Every row comes from one small tree of marks. The marks that hang from a mark follow it in brackets, in alphabetical order. Every link used is in the known rows. Which tree was each row made from?
Known rows
kude[tokag]: [ -4.8   6.8 -64.6 -10.0 -35.2 -51.3  26.0  65.3  32.9 -40.2  38.8 -31.9
  61.7  37.3  16.9 -33.8   6.1]
fave[nuvapor sepi[tokag]]: [-30.5 -18.7 -26.8  12.6 -49.8 -78.5  39.8  31.1  20.8  -3.0  23.7  17.3
  63.0  10.0  41.2 -50.6  28.3]
bato[tokag]: [-13.8   2.5 -43.2 -10.8 -41.3 -58.2  28.2  76.6   6.8 -13.2  23.4 -19.9
  43.2  59.5   2.3 -17.8  30.4]
bato[fave[nuvapor relab[tokag] sepi]]: [-37.3 -20.7  -3.6  16.7  -6.9  -9.5  25.6  32.3  10.6   7.3  -0.4  16.5
  45.3  31.5  18.1 -44.9  27.6]
bato[fave tokag]: [-21.7 -10.7 -29.9 -13.9  -3.4 -23.1  32.4  81.5   3.6 -25.6   4.2 -16.8
  46.0  71.3 -19.9   1.1  31.0]
ziros[fave[relab] tokag]: [-16.4  38.8 -33.2   6.3  -8.8   1.7   3.5  21.9  22.4  19.2  -6.2 -27.1
  -2.3  24.3 -16.5 -21.2  14.9]
fave[nuvapor relab[tokag] sepi]: [-40.2  -9.0  -5.2  31.9 -51.6 -42.9  22.7  25.7  12.7  35.6  22.8  27.9
  38.1   5.2  44.9 -74.0  28.9]
bato[fave[relab sepi] tokag]: [-31.9  -4.7 -14.3   7.9 -17.8 -17.6  30.7  85.3   4.5  -6.8   5.0   6.5
  34.3  59.5 -20.8   1.2  40.0]
kude[tokag[sepi[fave]]]: [-18.0  18.7 -67.2  -1.7 -24.9 -48.8  22.9  63.2  30.1 -53.5  37.7 -37.2
  35.4  26.5   1.1  -3.9  31.3]
fave[sepi]: [-15.3  -9.9 -41.7  11.7 -57.7 -75.2  31.1  51.6   7.2 -22.4   6.2  -6.9
  48.1  44.5  19.8 -50.6  36.1]
sepi[fave[nuvapor relab] tokag]: [-29.4  13.1  -8.7  -3.8 -25.3 -18.9   4.9 -10.7  42.5   6.6  24.4   2.8
  32.3  -4.3  48.8  -8.8  21.8]
kude[tokag[sepi[fave[nuvapor]]]]: [-19.2  15.4 -58.6  -1.1 -17.2 -45.6  25.4  55.8  35.0 -44.5  37.3 -29.9
  37.2  16.9   5.6 -11.3  32.3]
ziros[fave[nuvapor sepi] tokag]: [-24.7  16.9 -24.3  17.2 -22.3 -33.2  29.3  33.0  19.4  10.8 -12.7 -19.5
   7.5   6.3 -22.5 -49.0  27.1]
relab[tokag[sepi]]: [-43.9  -5.1 -68.6   7.0 -51.7 -74.1  18.2  54.8 -19.5 -28.5  35.0 -27.0
  35.7  48.3  21.6 -36.2  25.8]
ziros[fave tokag[sepi]]: [-25.6  34.0 -59.2   7.0  -5.8 -28.9  15.1  38.3   7.5 -13.9  -2.8 -40.0
  -5.4  30.1 -35.0  -4.9  33.1]
ziros[fave[nuvapor relab[tokag]]]: [-13.0  20.0 -14.6  13.6  -2.5   9.7   0.9   3.0  27.7  13.5 -16.1  -6.3
  11.1  17.2  36.1 -44.0  26.7]

Which tree is each row?
[-35.2   2.4 -20.1  15.9 -13.5 -21.1  10.7   7.9  15.8  34.0  31.7  17.7
  33.8  12.6  48.1 -46.9  27.4] | fave[nuvapor relab[tokag[sepi]]]
[-28.6   2.1 -20.3 -10.5 -31.5 -43.4  16.3   1.8  36.0 -16.3  21.5 -12.4
  41.4   2.4  42.1 -16.3  22.6] | sepi[fave[nuvapor] tokag]
[-28.0  19.3 -26.2  -6.2 -39.1 -26.5  -0.9   6.4  32.3 -11.1  25.6 -11.4
  29.4  15.2  39.9   5.1  19.4] | sepi[fave[relab] tokag]
[-19.3  21.5 -52.8   2.2 -13.2 -33.3  19.4  49.8  38.6 -33.2  39.5 -22.5
  33.5  13.8   9.4  -7.8  32.2] | kude[tokag[sepi[fave[nuvapor relab]]]]
[-19.0  -3.5   0.6  25.4 -26.6 -29.7  23.3  12.4  31.2  37.1  10.2  35.9
  41.6   7.6  44.6 -60.4  38.4] | fave[nuvapor relab sepi]
[-35.8  16.0 -54.2  -2.0 -26.2 -55.8  21.6  40.3   4.9  -6.4  27.4 -35.0
  15.2  27.6 -26.8 -13.3  30.2] | ziros[tokag[sepi[fave]]]
[-32.2  -2.9  -9.9  22.3 -40.7 -43.3  24.2  13.3  30.4  29.6  28.7  39.3
  50.9   0.9  51.3 -40.6  27.5] | fave[nuvapor relab sepi[tokag]]
[-24.8   8.5   2.3   5.1 -22.4  -9.0   3.5  -1.6  30.7  16.1   6.7  -7.3
  16.9   4.6  39.4 -47.0  30.6] | sepi[fave[nuvapor relab[tokag]]]
[ -6.1   9.5 -19.0  17.5 -13.0 -24.0  21.3  19.7  28.0 -13.0 -31.5  -9.0
  19.4  19.8  20.5 -48.4  44.0] | ziros[fave[nuvapor sepi]]
[-47.3  -2.8 -48.7   8.7 -43.6 -61.9  17.4  40.0  -8.8 -23.1  26.9 -27.1
  24.0  29.4  22.0 -37.7  33.8] | relab[tokag[sepi[fave[nuvapor]]]]
[-17.9  24.2 -21.5  17.5   2.5   6.6   1.2   4.9  23.7   7.8 -12.9  -5.8
   5.2  16.8  30.7 -32.0  36.0] | ziros[fave[nuvapor relab[tokag[sepi]]]]
[-30.7 -27.8 -19.5   3.9  -6.5 -34.3  37.5  34.8  16.0 -19.8   0.5   9.6
  62.9  35.0  15.4 -28.9  27.0] | bato[fave[nuvapor sepi[tokag]]]
[-28.4 -15.8  -7.1   2.0  13.9   8.7  16.2  16.1  16.6  11.4   2.8   9.0
  47.9  36.6  26.3 -37.7  17.8] | bato[fave[nuvapor relab[tokag]]]
[-32.6 -10.4   2.8  10.2  -3.0  -9.5  36.0  69.3  14.2  11.9   4.4  20.6
  38.0  40.1 -10.8 -12.7  42.6] | bato[fave[nuvapor relab sepi] tokag]
[-22.8   9.9 -38.3   4.0  -1.6 -40.0  15.9  16.1  19.3 -23.4   8.7 -15.6
  17.9  23.3  16.3  -9.7  59.2] | tokag[sepi[fave[nuvapor]]]
[-27.7  38.6 -29.7  16.6  16.1   3.3  10.0  10.2  24.2  27.8   0.1 -10.8
 -10.6   4.4 -18.3 -11.4  35.2] | ziros[fave[nuvapor relab] tokag[sepi]]
[-21.9  15.8 -10.9  28.8 -23.0  -9.3  10.3  18.7  21.2   9.5 -19.7   2.1
   7.9  11.3  28.8 -50.9  37.1] | ziros[fave[nuvapor relab[tokag] sepi]]
[-33.8   6.2 -32.0   0.6  14.7  -5.1  22.0  74.4   2.4 -11.9  14.5  -0.1
  25.6  63.7 -24.0  32.2  48.4] | bato[fave[relab] tokag[sepi]]
[-18.8  23.8 -61.3   1.2 -21.1 -37.0  16.5  57.9  33.5 -42.1  39.3 -29.2
  31.6  23.3   4.6  -0.9  30.9] | kude[tokag[sepi[fave[relab]]]]
[-27.6  17.1 -32.2   1.5 -18.6 -40.1  21.9  61.0  12.4  -6.1  23.7 -11.1
  14.6  35.3  -5.1   8.0  56.2] | bato[tokag[sepi[fave[nuvapor relab]]]]
